What can hang from each mark:
Q_963: Q_192
Q_130: Q_793 Q_874
Q_213: Q_192 Q_388
Q_388: Q_359 Q_607 Q_893
Q_66: Q_932
Q_417: Q_213 Q_359 Q_394 Q_893
Q_893: Q_192 Q_417 Q_738
Q_793: Q_66 Q_130
Q_738: Q_213 Q_359 Q_394 Q_793 Q_874 Q_893 Q_932
Q_394: Q_388 Q_417
Q_192: Q_394 Q_607
Q_874: Q_66 Q_130 Q_738
Q_932: Q_66 Q_130
Q_483: Q_66
Q_359: Q_192

Every row comes from one small tree of marks. The marks that hang from a mark follow it in brackets, in the order of their numbers. Every link used is in the known rows. Which tree was each row made from?
In the rows, zero is written as 128.
Known rows:
Q_66(Q_932): [146 134 125 135 107 109 127 124 134 105 130 135 105 129 110 140 114  93
 134 153 116 144 157 132 154 110 131 119 105 147 146 111 154 116 121 152
 122 119 123 146 112 131 113 133]
Q_963(Q_192(Q_394(Q_388(Q_359) Q_417) Q_607)): [128 124 108 104 151 102  89 107  79  98 142 155 212 137 140 152 162 107
 165 114 122  97 115 122 159 109  77 116 136 127  86  81 140 117 126  92
 125 118 120 117 113 149 137 133]
Q_874(Q_130 Q_738(Q_213(Q_388(Q_607)) Q_932(Q_66))): [146 136  53  96 149  88 121 128 154 138 154 143 138 126  92 152  93  61
 128 114 136 109 162  35 202 101 140  69 106 106 209 105 113  81 103 163
 147  66 194 187  75 152  81 104]
Q_483(Q_66(Q_932(Q_130(Q_874(Q_738))))): [139 109 139 122 109 101 120 172 169  86 116 143 139 115 105 130  96 104
 112 164 106 138 174  85 146 115 169  86  73 131 125 128 151  90 107 158
 121 113 149 141 108  96 106 129]
Q_388(Q_607 Q_893(Q_417(Q_359(Q_192)))): [111 151 118 120 165 145  91 144 121 141 115 128 157  87 152 143  85  78
 167 135 115 116 156 137 149  78 135 137  90 159 110  95 105 195 113 144
  74 112  81 132  79 117 104 162]
Q_388(Q_359 Q_607 Q_893(Q_192 Q_738(Q_932))): [106 192 105 129 159 180 103 104 107 147 112 166 164 102 123 160  66  54
 130 149  64 144 157 146 154  47 131 147  84 159 145 120 138 170 127 141
  51  73 113  92  46 141 112 139]
Q_963(Q_192(Q_394(Q_417(Q_359 Q_893(Q_738))) Q_607)): [131 121 121  88 128 121 101 105  83 129 140 169 199 161 129 166 153  90
 156 114 119 110 112 105 168 129  89 129 139 115  78  93 127 137 147 113
 119 112 104 121  84 150 128 156]
Q_388(Q_359 Q_607): [121 152 126 163 156 147  96 137 113 143 129 120 150  87 147 129 105  97
 142 119 106 104 146 134 142  99 132 140  89 169 126 134 134 148 113 131
  88 101  97 106 106 131 140 143]
Q_893(Q_417(Q_394) Q_738): [102 126 129  74 115 134 136 145 128 108 121 182 168 148 120 137 140 147
 119 130 130 122 127 106 138 106 122 126 147 107 144 108 106 151 127 120
 115  70 156 109 122 130 108 164]
Q_932(Q_130(Q_793(Q_66) Q_874(Q_738))): [115 171 121 128 123 112 164 177 136 108 115 140 115 111 142 107  69 109
 105 119 148 114 123  44 145 134 167  79  77  89 137 141 135  62 124 177
 126  73 151 140 112  86 121 130]
Q_893(Q_192(Q_394 Q_607) Q_738): [126 141 122  97 169 143 122  86  94 151 114 209 186 196 115 155 137  94
 105  97  92 124 113 117 119 106  95 146 145 100 126 118 115 111 110 125
 116  70 157  71 108 136 141 170]
Q_874(Q_130(Q_793)): [120 154  97 143 135 103 139 114 133 101 149  96  92 148 131 107  87 102
 120 133 150  86 103  82 125 108 124 106 130 104 147 136 134  85 138 150
 135  83 135 160 135 107 112 125]
Q_793(Q_66(Q_932) Q_130): [173 166  95 115 110 114 161 134 181 119 126 131  81 116 102 112  95  85
 104 138 128 168 164 123 159 124 120  87  98 129 148 140 147  63  71 138
 110 120 119 116 131 112  85 114]
Q_483(Q_66(Q_932(Q_130(Q_793 Q_874)))): [135 111 145 151 104  99 132 171 164  62 111 139 121 122 115 123  81 105
 111 158 115 131 171  85 137 109 171  86  72 134 113 128 164  88 120 154
 107  95 121 136 121  92 116 130]
Q_192(Q_394): [120 128 110 111 136 117 120 113 113 138 138 137 150 141 123 133 148 136
 128 117 137 119 109 117 125 159  94 114 138 128 116 112 138 119 106 118
 131 129 124 109 136 141 123 138]
Q_874(Q_66 Q_130): [140 130  70 125 165 103 138 120 166 138 157 108 124 125 109 107 133 101
 106 140 134  88 116 116 131 111 140  84 130 109 149 141 103  73 103 154
 141 107 158 169 116 120  80 112]
Q_738(Q_213(Q_388) Q_394(Q_417) Q_893 Q_932): [134  83  19  94 109 128 131 143 145 123 122 158 148 126  86 158 125  41
 155  94 153 153 141  48 236 108  45  57 153 129 196  52 116 115 124  79
  85 114 149 191  92 189 141 111]
Q_388(Q_893(Q_738(Q_394))): [112 127 108  93 132 147 130 129 108 135 117 147 141 133 135 154 100  92
 136 157 104 154 123 111 134 105 111 110 138 120 125 112 134 150 130 111
  99 127 130 115  80 129 105 133]
Q_213(Q_388(Q_359 Q_893)): [114 136  96 140 145 150 111 120 108 108 139 113 139 104 130 157 102 110
 143 143 122 138 141 140 145  73  95  94  92 180 103 125 132 132 131 108
  99 117 110 123  81 137 108 112]
Q_963(Q_192(Q_394(Q_388 Q_417))): [120 143 118  93 133 100 107 103 104  89 138 146 192 141 133 153 162 125
 141 113 132 112 116 125 156 125  97 111 155 104 100  71 133 117 150 101
 131 136 131 133 116 136 117 128]
Q_874(Q_130(Q_793(Q_66)) Q_738): [126 178  79 116 134  92 156 138 153 118 159 121 109 142 130 108  87  93
  99 125 138  87 101  54 129 120 139  89 108  86 157 151 126  56 112 166
 156  77 174 175  91 108  87 119]
Q_932(Q_66 Q_130(Q_874(Q_738(Q_213(Q_388) Q_793)))): [123 130 109 113 136  89 143 171 127 102 105 168 146 130 126 136  72 102
 106  96 146 124 180  32 184 125 171  62  84 108 169 106 112  77 127 168
 130  80 168 133  90 114 120 114]
Q_213(Q_192(Q_607) Q_388(Q_359 Q_893(Q_417 Q_738))): [137 144 107 105 166 156 106 113  95 115 115 175 169 139 113 155 121  81
 141 121 116 127 130 122 132  15  65 114  64 148  96 115 106 137 121 114
  81  63 121 102  61 146 113 145]
Q_793(Q_130(Q_874(Q_66(Q_932) Q_738(Q_394 Q_893)))): [131 144  69  94 129 120 150 163 148 141 136 122 103 112 116 119  98  74
 122 127 132 143 153  64 157 130 121  56 108 113 159 123 119  74  84 135
 123 103 158 153  98 105  80 125]
Q_738(Q_213 Q_359(Q_192) Q_793 Q_874 Q_932): [133 116  21 135 101  83 117 102 109 156  71 171 133 161  75 131 146   8
 134  95 116 109 164  54 252 122 108 137 108 129 173  95 132 129 142 179
  68  34 146 159  19 205 180 120]
Q_738(Q_893 Q_932(Q_130)): [129 119  74 106  88 133 129 118 141 139 108 116 118 113 104 110  97  75
 153 138 140 134 146  73 185 126 101 100 122 142 198 131 131 115 131 143
 102 129  98 154 114 168 131  79]
Q_738(Q_359(Q_192) Q_394(Q_417) Q_874 Q_893): [124 109  37 100 138 135 104 131 126 160  71 161 153 157 116 120 168  32
 126  87 123  96 126  55 193 125  48 127 144 134 142  90 113 148 140 117
  66 122 124 150  53 138 175 151]
Q_359(Q_192(Q_394(Q_417(Q_893)))): [103 153 101 109 132 103  83 102  98 135 140 133 150 146 140 128 110 115
 117 115 146  95 121 118 147 138 125 120 136 140 104 101 134 123 143 133
 108 151 118 131 105 122 112 164]
Q_192(Q_394(Q_417)): [113 145 104  94 135 119 120 132 132 120 143 154 149 136 127 132 148 139
 127 119 140 113  98 122 139 141  84 111 153 106 120  86 128 123 107 105
 133 133 148 119 153 125 135 147]
Q_388(Q_359 Q_607 Q_893(Q_417)): [109 169 101 123 163 161  96 165 119 123 123 129 149  61 155 136  75  96
 166 149 106 123 143 147 139  64 113 130  80 174 122 103 119 190 101 117
  71 108  90 112  94 128 120 146]
Q_66(Q_932(Q_130(Q_874))): [140 142 129 132 110 111 129 141 133 102 114 127  97 114 109 129  85  87
 134 159 132 144 159  97 171 114 145  95  85 133 153 104 153  90 124 177
 113 104 130 144 129 104 122 139]
Q_394(Q_388(Q_359 Q_607) Q_417(Q_213 Q_893(Q_192))): [ 84 145  86 144 138 179  93 136 126  90 142 146 198  74 133 157  72  87
 123 121 117 105 118 134 202  21 125 112 128 154 123  67 113 156 150 146
  79 114 105 138  90 122 140 174]
Q_874(Q_130): [134 138  95 122 145 113 124 103 144 131 148  97 107 139 113 113 111 109
 122 142 142 105 111 105 132 117 112 112 137 112 152 128 122  94 123 144
 138 116 146 152 140 113 112 123]
Q_192(Q_394(Q_388(Q_359) Q_417) Q_607): [109 109  88 112 166 117  94 126  95 109 146 161 204 119 143 135 149 121
 167 125 120  80  94 121 159  93  51  99 141 143 101  88 136 117  80  95
 136 109 140 102 148 141 158 144]
Q_874(Q_66 Q_738): [125 139  92 103 145 108 139 157 148 147 151 148 162 114 127 129 147 111
 111 126 110 102 129 106 133 126 170  93 114 108 140 149  99  97 103 154
 153 113 178 169  73 137  78 118]
Q_893(Q_417(Q_213 Q_359)): [135 108 117 110 121 141 121 154 157 111 121 146 150 104  97 141 143 121
 139 129 140 128 124 125 172  95 119 121 115 133 121  89  97 157 122 159
  98  91 116 133 117 137 130 167]
Q_738(Q_213 Q_874): [141 104  84 130 128 119 153 163 108 137  85 160 137 128  91 163 129  84
 132 103 130 138 128  98 169 136 118 110 146 106 152  91 122 141 127 154
 113 110 169 154  90 138 174 146]
Q_417(Q_394 Q_893): [ 78  97 104 132  83 152 121 121  97 127 154 114 175 129 118 136 101 131
 118 135 157 119 131 101 152 142 134 115 131 169 104 125 145 163 154 126
 109 146  69 157  89 148  85 152]
Q_483(Q_66(Q_932(Q_130(Q_793 Q_874(Q_738))))): [131 120 140 136 102  95 129 179 163  67 118 143 129 121 117 126  81 100
 111 158 110 126 169  69 140 109 177  82  69 126 121 132 158  84 118 162
 119  92 141 146 105  92 107 130]
Q_483(Q_66(Q_932(Q_130(Q_793 Q_874(Q_738(Q_213)))))): [138 112 128 142 101  88 133 186 163  66 113 145 132 119 108 137  72  86
 113 148 116 134 170  58 162 109 175  73  79 121 131 114 157  81 116 164
 112  92 148 158  98  99 115 133]
Q_417(Q_213 Q_394 Q_893(Q_192(Q_607) Q_738)): [ 83  78  93 126  90 183 119 115  86 137 152 172 202 158  99 173  84  87
  88 113 141 139 124  77 171  90 145 129 142 135 108 105 127 159 151 154
  79  93  80 125  52 154 104 197]
Q_793(Q_66(Q_932) Q_130(Q_874(Q_738(Q_213 Q_893)))): [162 160  72 109 108 116 181 179 173 131 129 140  80 104 102 131  69  67
 105 119 134 184 164  66 181 134 116  57  94 114 165 112 137  52  65 152
 117 111 154 144  86 100  96 121]
Q_793(Q_66(Q_932) Q_130(Q_874)): [162 167 105 120 119 121 174 158 174 120 127 138  69 105 104 116  87  98
 100 138 133 181 164 107 154 131 128  74  81 121 134 127 151  58  68 145
 114  99 139 111 127  86  93 128]
Q_483(Q_66): [134  89 143 133 125 120 121 154 166 101 121 138 155 126 118 125 132 141
 108 138 107 130 150 125 107 125 150 115 111 137  97 143 136 125 114 111
 122 136 127 118 123 115 120 121]
Q_394(Q_388(Q_607) Q_417(Q_359 Q_893(Q_192))): [ 86 147 119 139 151 171 106 110 135 105 124 148 215  99 128 153 101  86
 141 119 103  91 127 146 197  41 114 122 134 150 113  78  98 166 156 149
 101 116 107 155  95 111 127 172]

Which tree is each row?
[ 77  96 138 176 142 118  78  82  88 133 128 107 239 118 126 143 132  94
 139 112 130  68 169 116 186 100 147 123 116 189  91 110 141 158 138 164
  80 102  74 147  63 128  86 167] | Q_417(Q_359(Q_192) Q_394(Q_388(Q_607)))
[121 138 109  82 138 105 106 105  94  91 129 139 193 131 133 155 147 123
 156 128 130 126 124 130 144 120  95 108 138 124  96  73 131 136 141 103
 119 134 110 127  98 148  96 124] | Q_963(Q_192(Q_394(Q_388(Q_893(Q_417)))))
[135 160  89 143 137 102 159 124 154 106 147 112  94 141 126 101  89 102
 100 126 148  97 105  84 123 117 125  97 116 102 140 144 136  65 118 151
 132  85 135 151 123 107 104 120] | Q_874(Q_130(Q_793(Q_66)))
[116 134 102 116 151 134  96  97  91 119 132 161 206 136 112 129 140  97
 135 112 131  88  95 115 146  70  56 115 108 140  88  91 133 125 117 123
 108 119 106 121 102 148 130 157] | Q_213(Q_192(Q_394(Q_388(Q_359) Q_417(Q_893)) Q_607))
[120 157  84 127 116 112 174 147 141 125 126 138  94 135 130  98  90  98
  99 104 140 147 146  93 147 140 122  95  98 105 134 137 118  76  93 127
 116  80 134 105 110 119 129 116] | Q_738(Q_793(Q_66 Q_130(Q_874)))
[123 145 121  97 115 119 106 101 104 113 141 140 185 144 117 157 153 109
 140 116 134 116 118 123 167 145 100 122 137 125  83  83 132 139 167 118
 112 143  96 143  89 143 109 145] | Q_963(Q_192(Q_394(Q_417(Q_359 Q_893))))
[113 148 120 109 146 119  97  93  74 113 130 139 204 125 145 169 129  96
 152 125 103 118 132 123 152 106 107 116 129 136  96  92 145 135 144 113
  99 115 100 103  65 146 104 127] | Q_963(Q_192(Q_394(Q_388(Q_359 Q_607 Q_893(Q_738)))))
[108 135 105 126 108 176 118 129 151 112 137 153 164 118  92 158 103  90
 107 124 132 131 112 133 196  75 123 127 134 131 107  76 105 159 165 164
  85 128 107 156  87 121 131 182] | Q_394(Q_417(Q_213 Q_359 Q_893(Q_192)))
[130 126 117 142 142 117 155 167 142 121 140 150 112 104 116 135 125 116
 114 144 120 140 149 120 137 122 161  83  87 127 117 109 133  99 104 162
 132  90 159 148  94 103 102 141] | Q_130(Q_874(Q_66(Q_932)))
[129 147   4  94 103 104 144 102 178 162 148 127 116 150  98  91 124  31
 114 122 119 101 126  25 206 118  73 102 105 117 204 143 108  69 100 158
 130  70 144 181  36 183 109  72] | Q_874(Q_130 Q_738(Q_359 Q_793(Q_66) Q_893 Q_932))
[115 154 131 123 158 132 108  93 125 125 119 156 204 132 105 134 159  97
 124  97 128  91 110 124 153  78  79 121 113 118 102  78 120 134 123 143
  99 109 115 129 103 126 120 162] | Q_213(Q_192(Q_394(Q_388(Q_607) Q_417(Q_359))))
[148 141  33 118  86  88 167 128 157 130 118 149 102 128  82 114  89  46
 120 105 141 162 164  75 223 134 114  84 115 109 192 114 131  73  88 133
  94  71 139 143  95 188 126  88] | Q_738(Q_213 Q_793(Q_66 Q_130) Q_932)
[129 109  99 107 141 109  87 117  83  97 149 154 210 128 135 162 156 101
 158 112 132 106 111 110 173 101  85 110 138 121  84  68 139 120 126 104
 116 115 112 118 105 154 142 142] | Q_963(Q_192(Q_394(Q_388(Q_359) Q_417(Q_213)) Q_607))
[133 142  88 120 129 146 114 116  96 136 114 161 153 110  98 161  87  57
 150 159  92 152 134 115 176  58  95 116  95 151 132 106 153 145 122 138
  67  92 125 114  41 166 122 119] | Q_388(Q_359 Q_893(Q_738(Q_213(Q_192(Q_607)) Q_932)))
[123 174 103  75 152 172 127 116 150 119  93 185 150 146 117 146 115  95
 116 142  88 152 125 138 144  54  96 150 126 116 131  96  97 161 134 126
  82  86 138 100  82 123 113 148] | Q_388(Q_893(Q_192 Q_417 Q_738(Q_359)))
[135 123  84  85 165 143 107 132 124 122 123 202 182 152 101 143 139 106
 116  90 139 129 110 118 136  93  88 134 126 110 124  69  93 136  87 128
 101  75 135  98 138 148 143 194] | Q_893(Q_192(Q_394 Q_607) Q_417(Q_213))
[130 147  57  88  95  76 141 140 138 125 126 161 130 139 101 130  86  64
 125 108 126 136 177  47 208 130 147  87 114 103 206 115 122  94 107 150
 132  76 177 157  71 178 103  90] | Q_874(Q_738(Q_213 Q_793(Q_130) Q_932(Q_66)))
[122 150 112  88 114 115 108 109 101 109 146 144 171 146 129 152 142 118
 133 115 141 123 114 118 152 148 105 122 144 112  94  83 134 132 162 104
 120 149 106 140 103 142 111 140] | Q_963(Q_192(Q_394(Q_417(Q_893))))
[139 124  39 100 140 108 155 122 148 153 119 152 121 120  61 121 156  74
 123 153 120 103 129  98 161 123 132  85 111 104 178 138 123 107 106 179
 134  64 191 174  85 153 106 104] | Q_738(Q_874(Q_66 Q_130) Q_932)
[ 93 140 127 124 164 155 111 101 133 100 104 171 241 131  95 141 143 110
 120 101 119  97 152 147 163  65 113 138 118 155 123  78  94 169 129 143
  82  68 118 134 106 127 100 187] | Q_893(Q_192 Q_417(Q_359 Q_394(Q_388(Q_607))))
[126 137  64 115 114 106 162 148 131 124  86 164 127 112  85 114 127  69
 129 140 128  98 140  75 174 122 162  80  93 102 173 149 134 104 127 191
 110  47 159 163  93 153 124 104] | Q_738(Q_874(Q_66) Q_932(Q_130(Q_793)))
[ 80  92 134 167 128 109  87  72  90 118 127 107 231 132 110 139 144 111
 131 124 135  76 159 123 182 108 136 115 126 188  87 111 147 143 149 162
  89 114  89 151  65 131  83 156] | Q_417(Q_359(Q_192) Q_394(Q_388))
[142 111 138 148  98  94 122 156 167  60 111 135 129 128 114 120  87  96
 114 157 113 124 170  95 141 103 166  93  84 139 123 138 162  91 122 150
 104 108 110 138 124 109 111 122] | Q_483(Q_66(Q_932(Q_130(Q_793))))
[119 133 121  81 132 134 130 135 129 127 116 179 149 154 128 141 138 105
 117 128 110 128 112  99 150 112 108 116 159  86 146 106 118 123 137 106
 114  99 176 112 121 120 135 155] | Q_893(Q_738(Q_394(Q_417)))
[102 130  94  96 126 101 144 158 114 133 128 180 140 134 116 127 118 102
 118 120 122 133 159  48 158 152 147  88  79 109 154 107 135 112 118 141
 139  61 187 141  67 145 112 126] | Q_130(Q_874(Q_738(Q_394 Q_793 Q_932(Q_66))))
[110 114  85 124 154 152 121 102 115 129 119 161 201 152 118 143 132  79
 139  89 114 108 115 117 157  92  45 119 153 147 130  87 104 132 113 115
 108 131 107 129  98 142 153 141] | Q_738(Q_893(Q_192(Q_394(Q_388 Q_417(Q_359)) Q_607)))
[135 101 117 108 150  98  98  95  70 117 136 146 206 150 140 154 164 107
 164 107 127 106 124 109 144 132  91 118 137 124  87  96 140 115 124 102
 136 119 105 117 107 159 125 127] | Q_963(Q_192(Q_394(Q_388) Q_607))
[ 94 148 102  98 142 135 105 118 135  93 118 150 167 116 153 147 111 104
 141 155  99 111 117 128 185  35 102 111 160 116 118  80 120 138 145 123
 109 123 151 129  90 103 124 128] | Q_394(Q_388(Q_893(Q_738(Q_359(Q_192)))) Q_417)
[150  99 138 134 105 101 112 151 174  79 111 134 138 122 102 124 103 100
 115 164 107 135 176 110 147 109 158  97  89 145 126 133 154  98 112 145
 106 130 116 133 127 112 111 121] | Q_483(Q_66(Q_932(Q_130)))
[127 117  59 135 113  91  84  72 113 157 116 151 134 166 121  97 147  38
 147 116 111  92 164  75 210 107 108 159  85 153 140 137 136 118 123 145
  91  42  99 127  61 202 148 107] | Q_738(Q_359(Q_192(Q_607)) Q_793 Q_932)
[ 94 144 100 126 143 161 109  89  99 133 131 142 192 134 124 146  93 102
 117 107 119 114 121 128 146 105 115 123 129 156 115 106 120 143 144 137
 107 130  89 127  93 141 107 164] | Q_417(Q_893(Q_192(Q_394(Q_388(Q_607)))))
[128 100 126 162 119 123  91 107 121 143 128 113 153 121 103 151 123  84
 120 119 139 115 144 117 183 108 157 128 111 157  96 109 129 137 148 194
  76 115  89 137  61 132 120 168] | Q_417(Q_213 Q_359(Q_192))
[ 98 100  94  87 134 130 147 171 105 110  86 204 204 128 106 171 133 103
 137 104 124 114 132  79 185  83 117 103 164  97 165  67  97 167 120 142
 101  44 181 129  89 135 146 181] | Q_893(Q_417(Q_394(Q_388(Q_607))) Q_738(Q_213 Q_874))
[130 139 147  83 133 139 135 134 144 118 100 178 156 138 108 143 149 127
 138 137 102 120 124 129 155  90 113 131 130 118 136 116  90 148 134 149
 112  65 156 105 109 125 127 160] | Q_893(Q_417(Q_359) Q_738)
[118 126  58 133 112  86 160 147 112 116  93 168 129 144 100 121 124  43
 117 125 116 103 157  97 174 119 147  94  97 114 166 129 113 107 120 187
 112  65 152 160  59 155 144 124] | Q_738(Q_793 Q_874(Q_66(Q_932(Q_130))))
[ 65  83 101 136  91 148 118 108  90 105 151 109 205 117 123 141 104 136
 130 141 150 106 129 105 168 113 127  97 143 176 104 113 145 155 155 127
 119 144  76 161  89 148  81 143] | Q_417(Q_394(Q_388) Q_893)
[ 99 131 100  99 143 114 117 120 126  98 141 150 181 124 132 137 150 144
 139 125 133 100  95 125 155 113  76  93 165 114 120  75 128 116 110 106
 143 132 153 123 153 125 133 139] | Q_192(Q_394(Q_388 Q_417))
[112 108 101  88 109 135  99 131 141 124 118 175 168 150 113 139 150 111
 102 117 139 114 134  74 188  84 130 141 139 117 127  94 108 147 135 151
  71  52 123 105  80 139 113 183] | Q_893(Q_417(Q_213 Q_394) Q_738(Q_359(Q_192)))
[129 135 108 103 134 119 100 124 109 111 153 151 173 136 133 172 150  99
 132  88 150 126 128 102 165 122 112 113 134  99  99  68 121 127 142 105
 107 111 110 131 102 139 122 150] | Q_963(Q_192(Q_394(Q_417(Q_213(Q_388(Q_607))))))
[137 133 121 104 120 111 136 139 148 116 104 164 123 107  99 116 101 122
 123 145 133 139 176  77 173 135 165  89  79 125 170 122 150 105 121 165
 121  87 146 120 127 133 108  96] | Q_738(Q_932(Q_66 Q_130(Q_874)))
[118 117  74  93 159 146 122 119 115 118 111 172 189 152 126 130 128 100
 142  86 124 114 116 113 131  93  46 118 148 142 148  86  89 134  99 102
 114 117 116 118 119 151 147 145] | Q_738(Q_893(Q_192(Q_394(Q_388) Q_607) Q_417))
[108 153 118  86 142 118 106 111  94 102 137 156 198 131 152 171 133 101
 150 121 113 121 121 119 159 100 104 114 153  98 102  66 130 140 145 103
 114 122 122 120  88 129 111 135] | Q_963(Q_192(Q_394(Q_388(Q_607 Q_893(Q_738)) Q_417)))
